Each row was made from one small tree. The marks that hang from a mark follow it in brackets, in alphabetical order. Every link used is in the known rows. Write each row's tree.
Known rows:
leradi[zitep[dusi lutilap rade]]: [-10.4 -11.4  -5.8   0.5   3.2  -4.7 -20.1   0.8 -38.6  -8.0 -24.7   9.0
 -12.3   7.9 -14.6  -8.0  11.0   0.6   8.2 -13.1 -20.1]
leradi[zitep[rade sipeleg]]: [ -9.7 -15.4   9.0   1.6  -6.6 -22.3 -22.7   9.8 -36.1  13.0 -30.0   0.8
  -6.9  -8.7 -14.8 -24.8   9.1  -0.3  10.0  -7.1 -29.0]
leradi[zitep[dugid dusi rade sipeleg[vugazap]]]: [-21.4 -24.0   2.5  10.4  -7.4 -18.4 -34.4  -0.5 -39.0   5.8 -24.6   4.0
 -22.1   0.5  -8.1  -7.3   3.5   7.3  20.0 -11.7 -40.5]
rade[zitep[dugid leradi lutilap sipeleg]]: [ 18.0  -6.0  -4.0   6.1   7.1 -13.4  -7.1 -10.6 -31.8  -0.3 -31.9  -8.9
   1.1  12.9 -11.6 -13.3   0.3   8.8   3.3  -7.0 -13.3]
leradi[zitep[dusi]]: [ -8.3  -2.6  -6.8   5.2   5.6 -13.3 -13.3  -1.5 -28.7  -3.0 -32.5  -0.1
 -12.0   3.9  -7.8  -9.1   7.6   5.5   6.4  -6.5 -17.0]
zitep[dugid leradi]: [ 10.1   0.0  -4.1   4.2  -6.5 -11.3  -1.6 -15.8 -29.8   3.9 -13.7  -7.6
  -7.4   8.8  -6.4   2.2  -4.2  12.0  14.4 -13.6 -13.0]
rade[vugazap[lufa]]: [  1.4  -3.3   0.4  10.7   9.0 -15.7 -12.9  -7.3 -17.7  10.8 -45.4  -2.1
 -20.5 -18.3 -12.7 -16.6  14.3  -4.8  -4.2  -7.9 -31.8]
rade[zitep[dugid dusi leradi lutilap sipeleg]]: [ 13.4 -13.4 -10.9  11.4   8.8 -12.9 -13.1 -13.2 -35.4  -6.6 -34.6  -2.6
  -2.6  17.7  -8.4  -2.3  -4.4  11.9   5.1  -7.4 -12.4]
leradi[zitep[dugid lutilap rade[vugazap]]]: [ -7.0  -0.5   4.4  -1.5  -4.4  -4.4 -22.7  -9.0 -35.8   0.7 -19.2   2.2
 -14.8   2.2 -19.1 -13.0  12.3   3.3  10.8 -15.7 -34.0]
leradi[zitep[dugid dusi rade sipeleg]]: [-17.7 -20.0   5.3   7.1  -9.2 -19.4 -30.0  -0.2 -42.4   4.4 -25.6   4.1
 -13.5   0.3 -10.3  -7.0  -0.7   8.1  18.1 -10.6 -34.2]
leradi[zitep]: [ -3.3   5.8  -0.1   0.3   3.3 -13.2  -7.7   1.1 -25.5   3.8 -30.4  -5.1
  -9.2  -0.7 -10.8 -20.8  11.4   2.2   4.4  -5.8 -18.7]
rade[vugazap[lufa] zitep[dusi sipeleg]]: [  1.0 -17.4  -3.1  21.7  15.0 -27.8 -23.2  -4.6 -22.3  11.2 -64.7   0.2
 -17.8 -15.5 -11.2 -17.9  10.5  -1.1  -8.0  -4.0 -36.4]
dusi[zitep[dugid leradi rade sipeleg]]: [-11.2 -26.1  12.6   9.1 -18.6 -15.0 -13.8  -0.5 -31.2  11.2 -14.8  -4.2
   5.0  -0.5 -10.8  -7.5   2.5  11.0   5.2 -13.6 -10.0]
leradi[zitep[dusi rade sipeleg[vugazap[lufa]]]]: [-20.5 -29.6  -2.3  11.4  -1.9 -22.4 -34.6   7.3 -37.5   9.9 -35.8   9.9
 -22.0  -6.9  -7.6 -14.0  12.2  -1.0  13.2 -10.2 -37.8]
vugazap[lufa]: [ -3.0  -4.9  -0.3   6.6  11.3 -11.1  -4.9   2.1 -22.4   6.6 -38.8  -0.8
 -15.7 -11.1  -5.9 -11.3  13.1  -9.7   0.6  -6.8 -23.0]
dusi[zitep[dugid leradi lutilap sipeleg]]: [  0.5 -16.9   0.4   6.1  -3.8  -4.5 -10.8 -11.6 -29.8  -3.0 -17.1  -7.7
  10.4  12.6  -7.7  -6.9   0.0  17.8   1.8 -11.1   2.5]
rade[zitep]: [  8.6   9.0   4.8   6.2  11.6 -11.7   7.7   4.7 -14.3   1.5 -40.9 -11.4
  -5.8   1.7 -15.0 -20.5  10.1  -4.7  -7.8  -1.9 -15.1]
lutilap[zitep]: [  6.0   5.6   6.5  -2.3  -0.7   0.7   9.7  -3.6 -16.1  -2.9 -24.4 -23.4
  -3.1   0.0  -4.4 -10.3   3.3   4.0  -9.3  -3.9 -11.7]
sipeleg[vugazap]: [ -1.1  -5.5  -2.3   8.1   9.8  -6.8  -4.9   2.0 -11.5   0.3 -28.0  -7.6
 -24.9   0.9  -5.5 -15.5  11.3  -3.6   4.9  -6.5 -24.3]
leradi[zitep[dugid dusi lutilap rade[vugazap]]]: [-12.3  -8.3  -3.0   3.5  -2.1  -4.2 -28.3 -12.1 -39.0  -6.5 -21.9   7.8
 -17.8   7.1 -15.4  -3.0   8.0   7.1  11.7 -16.4 -33.0]
dusi[zitep[sipeleg]]: [ -8.0 -15.7  12.0   8.1   0.4 -11.8  -5.5   5.8 -17.6   3.2 -31.5 -11.7
   7.4  -2.8  -8.2 -19.5   4.0   8.1  -5.9  -2.4  -1.7]

Which tree is each row?
[  7.8  -7.1  -8.3   4.2  -4.0  -4.4   4.1 -10.8 -24.4  -4.2 -22.8 -14.9
  -4.4   7.0   0.8   4.8  -0.1  11.4  -4.9  -9.2  -4.8] -> lutilap[zitep[dusi leradi]]
[ -0.1 -15.6   2.4   1.6   5.5  -1.2 -18.3  -1.3 -31.0   0.0 -29.1   9.4
 -15.8  -7.3 -21.6 -13.7  16.4 -10.5   0.3 -16.1 -30.4] -> zitep[lutilap rade[vugazap[lufa]]]
[ -0.6  -3.9   0.3  -1.0   3.7  -9.3 -22.1  -9.5 -37.5  -3.0 -25.5  -5.4
  -4.7   8.0  -9.8 -17.2   2.0  11.0  14.2  -6.3 -22.6] -> leradi[zitep[dugid lutilap sipeleg]]
[  0.8   4.3   0.9  12.1   9.7  -8.9  -0.5  -5.9 -20.9  -6.9 -36.7  -9.3
 -11.8  10.4 -11.2  -2.8  -0.3   3.6   0.3  -4.1 -20.7] -> rade[zitep[dugid dusi]]
[ -3.7  -2.6 -11.7   1.5  11.5  -3.7 -15.6  -6.4 -32.9 -12.5 -30.1   2.3
  -9.5  12.1  -9.2  -8.1   8.5   6.2   5.5  -8.9 -12.4] -> leradi[zitep[dusi lutilap]]
[-16.3 -25.0  12.8   6.8  -5.9   0.4 -19.5   0.1 -26.5  -2.2 -15.4  -4.1
  -3.3   6.5 -11.8 -11.2   6.9   6.8   3.9 -12.5 -17.0] -> dusi[zitep[dugid lutilap rade sipeleg[vugazap]]]
[  8.5  -4.7   1.3   7.8  13.2  -7.4 -10.6  -5.2 -23.3  -4.4 -34.9 -11.3
  -9.9  11.5 -11.8 -18.0   3.9   2.9   2.8  -3.8 -25.3] -> rade[zitep[dugid lutilap sipeleg[vugazap]]]
[ -5.8 -11.6   5.9   2.0  -6.8   0.2  -0.7   0.4 -24.6  -4.6 -21.7 -11.1
 -10.2   0.1  -6.8   0.5   2.7   1.8  -5.6  -9.1 -18.8] -> lutilap[zitep[dusi rade]]
[  5.8 -35.6   3.4   5.9 -14.1 -28.5 -18.5   7.7 -41.1  18.5 -24.2   4.7
  -1.2  -9.0 -12.8 -14.7  -0.5   1.3  12.9 -11.7 -18.3] -> zitep[leradi rade sipeleg]
[  5.9  -7.9   4.5  -2.1 -15.1  -5.6   3.7  -1.4 -26.2   6.8 -14.8 -13.7
  -2.8  -2.1  -7.7  -6.3   7.3   2.0  -4.4 -14.1 -13.6] -> lutilap[zitep[leradi rade]]
[  8.3 -12.2  -5.2  15.3   2.7 -22.7 -10.8  -7.8 -31.1   2.9 -37.8  -5.8
  -5.6   9.4  -7.3  -3.6  -4.9  11.2   6.0  -5.5 -17.4] -> rade[zitep[dugid dusi leradi sipeleg]]
[-18.4  -7.8   3.4   4.9  -7.1 -11.1 -20.5  -3.0 -37.1   0.0 -21.0   3.9
 -17.4   4.2 -12.1  -2.1   5.4   4.9  14.9 -13.3 -31.9] -> leradi[zitep[dugid dusi rade]]
[-14.8 -15.6  11.7  11.7  -3.3  -8.2 -12.6  -2.1 -17.4   2.6 -23.4 -13.6
  -4.0   2.2  -5.0 -12.9   3.2  11.8   1.9  -6.2 -14.0] -> dusi[zitep[dugid sipeleg[vugazap]]]
[-10.3 -25.1  12.5   3.6  -2.4  -2.8 -12.4   7.6 -27.3  -1.3 -23.6  -1.4
   7.8   1.1 -14.9 -17.7   7.6   3.0  -4.5  -9.2  -3.9] -> dusi[zitep[lutilap rade sipeleg]]
[-10.4 -16.5   3.4   1.2  -4.0  -9.4 -31.5  -2.4 -39.3   2.7 -18.9   2.3
 -15.5   4.7 -12.4 -17.1   8.9   4.4  17.4 -12.4 -36.4] -> leradi[zitep[dugid lutilap rade sipeleg[vugazap]]]
[ -2.6 -28.5  -9.2  10.0  -8.8 -16.1 -12.8   0.8 -38.4   2.6 -20.2  13.0
 -12.2   3.2 -10.9   7.3   1.6   1.4  11.1 -18.0 -13.7] -> zitep[dusi leradi rade]
[  5.0 -16.0  -3.1   6.7 -10.1  -9.9  -8.5 -16.8 -33.1  -1.8 -21.1 -17.6
  -2.8   7.8   3.5   6.8 -11.8  19.8   4.1  -8.7 -13.9] -> lutilap[zitep[dugid dusi leradi sipeleg]]
[-14.4 -25.2   0.8  14.1  -0.1 -13.7 -22.4   1.7 -30.4   4.3 -37.2  14.0
 -25.1 -12.6 -14.0   0.1   8.5  -6.2   2.8 -14.2 -35.4] -> zitep[dusi rade[vugazap[lufa]]]
[  6.2 -27.6 -11.4   7.0  18.1  -5.3 -21.0  -5.5 -36.5 -18.9 -35.8   3.3
  -3.5  13.5  -5.5  -3.9 -10.9   9.9   7.7  -3.1  -7.4] -> zitep[dusi lutilap sipeleg]
[ -7.8 -33.4  11.1   8.4  -5.0 -20.1 -23.3  14.3 -29.0  13.5 -28.0   1.4
 -17.7 -11.2 -12.4 -21.5   4.5  -5.9  11.8  -7.1 -35.7] -> zitep[rade sipeleg[vugazap]]
[ -8.8 -15.5  -9.4   6.8   7.1  -8.7 -31.4 -11.9 -37.5  -8.8 -26.4   0.9
 -17.2  13.8  -4.0  -7.0   0.9  12.9  16.2  -9.0 -26.9] -> leradi[zitep[dugid dusi lutilap sipeleg[vugazap]]]
[-17.8 -27.4  -0.5  10.1  -2.6 -21.2 -31.6   7.5 -36.1   6.9 -32.3   7.1
 -19.7  -3.9  -9.3 -14.6   9.1   2.2  13.0  -8.7 -34.2] -> leradi[zitep[dusi rade sipeleg[vugazap]]]
[ 10.0 -27.9 -15.1   8.4   3.2 -10.4 -27.8 -20.2 -40.6   1.0 -19.3   0.6
 -14.0  11.7  -0.2  -2.8  -0.8  11.6  19.0 -14.7 -23.3] -> zitep[dugid leradi lutilap sipeleg[vugazap[lufa]]]
